Each row was made from one path, in order. Every step used is in the known rows, and no mark comes twice. Write each row's path.
In the rows, 128 means zero.
Known rows:
bafu/sedu/numum: [ 97  83 154 112 120 141  34 110 158 109 130 141 138 128 108 193 110 126
 165 140 111 123 124 115 128]
lafu/numum/sedu/bafu: [106 158 150  79 151 176 122  94 128 132 121 113 134 142 102 153 129 118
 184 141 123 153 108 142 140]
sedu/numum/rorar: [ 85  74 164 125 173 164  69 123 146 143 133 128 150 120  93 150 122  80
 152 148 152 123 141 110 140]
rinoz/numum/rorar/gifa/dobo/lafu/bafu/sedu: [111  86 186 121 140 157 116 108 157 168 122 139 143 127  75 126 125 117
 184 166 133 149 103 141 134]
lafu/numum/sedu: [101 130 154 109 153 176 100 110 130 133 121 117 138 134 118 156 125  94
 195 147 113 156 111 137 131]
rorar/gifa/dobo/bafu: [125 100 134 155 134 138 128 105 146 180  94 131 126 136  76 164 157 195
 159 185 109 133 109 134 110]
rinoz/lafu/numum/sedu/bafu/dobo: [ 98 169 155  97 101 167 132  87 134 161  98 124 140 113 102 133 139  83
 207 161 150 143 109 138 136]
rorar/gifa/dobo/lafu/bafu: [128 113 145 157 161 134 145 105 140 164 115 132 132 133  73 138 160 145
 178 162 114 165  98 142 108]
rinoz/lafu: [105 126 145 120  97 125 111 116 149 156  98 141 143 112 117 139 133 102
 189 164 166 134 110 127 126]
gifa/dobo/bafu/sedu: [ 88 104 147 143  86 161 113  95 159 161 104 132 122 130  74 183 124 146
 139 163  72 122 111 107  69]
rorar/gifa/dobo: [129 106 130 130 154 133 121  99 145 172 102 131 129 130  96 158 152 196
 184 168 122 142 104 139 131]
sedu/numum/rorar/lafu: [ 58  73 167 128 173 179  93 142 149 151 155 133 149 115  89 131 119  75
 160 144 157 131 141  95 136]
rinoz/lafu/rorar: [102 115 146 109 101  99 126 120 147 169  88 134 149 109 103 130 122  70
 195 209 195 125  99 111 135]
gifa/dobo/bafu/sedu/numum: [ 77  77 154 146  99 172  84 100 159 155 106 134 126 124  69 192 124 142
 134 166  73 120 122  97  68]
rorar/lafu/rinoz/numum/sedu/bafu: [ 77 152 162  96 114 212 143 138 128 152 154 136 131 117 102 117 128 104
 195 121 124 153 110 125 137]
rorar/lafu/bafu: [ 74 130 155 167 132 148 165 141 150 144 167 133 136 124  96 113 139  61
 168 166 156 165 109 107 100]
numum/sedu/bafu: [130 148 143  80 164 168 125  74 127 121 123 114 131 138  87 163 154 113
 143 137 150 158 112 143 121]
bafu/sedu/numum/rinoz/lafu/rorar/gifa/dobo: [ 79  58 155 117 110 142  24 123 156 146 112 142 143 102 109 193 116 149
 206 196 138 106 112 101 143]
sedu/numum/rorar/lafu/bafu: [ 57  75 176 151 174 174 103 142 151 145 164 128 150 116  86 124 124  50
 156 161 162 139 139  95 124]
bafu/dobo: [125 163 135 153 104 151 145  81 134 172 114 134 131 110  87 144 151  61
 162 141 137 134 121 134 118]
lafu/numum: [ 96 144 144 116 125 148 113 126 139 150 118 128 138 133 117 146 113 115
 198 146 116 140 109 134 142]
gifa/dobo: [ 96 114 139 123 129 160 129  94 147 166 107 129 128 117  96 161 133 130
 167 142 110 143 109 114  95]
bafu/sedu/numum/rorar/lafu: [ 67  80 168 110 133 161  59 127 164 123 158 138 142 127  99 160  98 109
 169 139 125 120 129 101 136]
numum/rinoz: [ 98 121 136 144 112 164  81 138 129 153 132 140 137 107 130 173 141 108
 178 151 152 123 117 127 139]
bafu/dobo/gifa: [125 157 123 171  84 155 145  71 134 181  84 131 130 102  87 146 167  82
 159 193 148 119 122 112 113]
rorar/gifa/dobo/lafu: [130 113 136 133 160 138 134 104 137 170 105 137 131 131  78 145 154 167
 182 144 109 157 100 142 121]

Which path is each row?
[ 98 113 173 126  81 194  94 129 146 173 117 137 131 126  99 143 108 159
 196 154  73 108 112 141 143]  lafu/rinoz/numum/rorar/gifa/dobo/bafu/sedu
[ 68  80 167 151 102 165  83 136 162 142 143 138 136 135  69 164 113 106
 126 170 105 110 134  97  98]  dobo/bafu/sedu/numum/rorar/lafu
[133 134 165  87 128 187 124  66 128 159 105 130 135 115  77 153 156  85
 160 146 159 157 113 147 129]  rinoz/numum/sedu/bafu/dobo
[ 51  97 166 167 116 168  95 154 155 127 180 140 139 113 107 147 127  73
 180 168 143 146 118  94 109]  rorar/lafu/bafu/sedu/numum/rinoz
[130 117 166  72 142 178 107  82 132 145 107 130 137 126  88 156 148 112
 159 146 160 159 109 146 132]  rinoz/numum/sedu/bafu
[ 70 123 157 122 150 165 154 138 151 165 162 129 142 126  94 103 115  81
 168 141 164 136 123 110 138]  numum/rorar/lafu
[123 168 162 149 101 206 142  93 111 167 121 139 134 103  74 126 149  15
 184 103  94 159 117 149 113]  bafu/dobo/lafu/rinoz/numum/sedu
[106 147 159 173  82 129 147  97 149 165 108 134 142 102  99 121 154  35
 183 191 171 143 111 128 104]  rinoz/lafu/bafu/dobo
[ 81  95 168 150 139 167 111 100 149 137 129 135 134 120  67 157 130  74
 159 135  83 162 109 107  70]  gifa/dobo/lafu/bafu/sedu/numum
[112  71 144 147 134 144  80 105 154 162 102 135 128 133  75 185 145 204
 159 185  92 123 116 123 110]  rorar/gifa/dobo/bafu/sedu/numum
[132 129 153 100 157 182 133  95 124 166 105 131 128 129  72 142 156 174
 193 132  97 162  98 156 132]  rorar/gifa/dobo/lafu/rinoz/numum/sedu/bafu
[ 91 106 143 154 106 167 135 100 148 177  97 129 125 125  71 168 141 129
 133 167  92 131 115 108  67]  gifa/dobo/bafu
[108 108 166 138 160 142 132 104 157 156 138 125 138 139  75 125 128 128
 175 161 121 141 107 136 129]  numum/rorar/gifa/dobo/lafu/bafu/sedu
[111 125 159 157 106 119 104 105 161 110 143 129 135 138 105 160 125  86
 162 175 125 146 103 129 103]  lafu/bafu/sedu
[ 73  86 155 190  98 180  57 122 135 163 105 138 148  76 109 166 164  59
 181 215 174 113 136  92 120]  sedu/numum/rinoz/lafu/bafu/dobo/gifa
[ 83 114 184 143 120 180 158 118 151 188 145 137 145 107  80  97 131  38
 176 166 175 147 120 121 131]  rinoz/numum/rorar/lafu/bafu/dobo
[ 60  90 175 165 160 183 118 126 148 159 162 127 148 107  74 119 133  26
 157 160 160 136 142  96 121]  sedu/numum/rorar/lafu/bafu/dobo
[ 73 128 165 119 112 211 126 150 130 153 154 140 134 112 116 121 123  89
 205 127 116 156 113 122 131]  rorar/lafu/rinoz/numum/sedu
[134 169 143  98 146 179 145  54 123 139 121 114 128 126  74 155 165  82
 144 136 148 154 116 144 118]  numum/sedu/bafu/dobo
[ 95 151 156  82 115 159 116 104 138 146  99 123 142 123 113 138 130 109
 206 161 151 145 105 136 138]  rinoz/lafu/numum/sedu/bafu
[132 197 119 115  93 149 171  55 132 172  90 123 126 118  65 142 169 124
 142 175 163 118 114 124 128]  sedu/bafu/dobo/gifa
[ 83 133 152 121 135 176 144 109 135 168 111 133 132 122  79 139 122 100
 187 115  77 162 104 120  93]  gifa/dobo/lafu/numum
[118 121 140 128 158 146 134 112 136 173 105 134 132 133  84 141 143 170
 200 145  96 158  99 143 129]  rorar/gifa/dobo/lafu/numum
[ 93  77 174 159 148 140  80 104 167 126 143 123 140 132  89 160 126 114
 168 188 121 136 115 116 114]  lafu/bafu/sedu/numum/rorar/gifa/dobo
[ 97 122 147 127 138 167 145 100 137 163 113 137 131 119  73 145 136  96
 163 113  93 161 106 119  82]  gifa/dobo/lafu
[136 200 153  99 115 173 179  83 122 182 121 132 133 125  50 105 150 107
 172 115 133 135 111 162 161]  sedu/bafu/dobo/lafu/rinoz/numum/rorar/gifa
[ 90  64 174 154 195 165  95 119 145 154 134 126 149 122  67 135 140  92
 161 161 134 144 130 116 123]  sedu/numum/rorar/gifa/dobo/lafu/bafu
[ 72  73 156 141 123 172  30 144 136 149 117 145 150  88 124 177 139  93
 184 167 163 117 135 105 140]  sedu/numum/rinoz/lafu
[ 70 153 144 134 105 184 143 159 134 152 162 139 131 119 118 117 116 102
 198 121 111 143 113 116 130]  rorar/lafu/rinoz
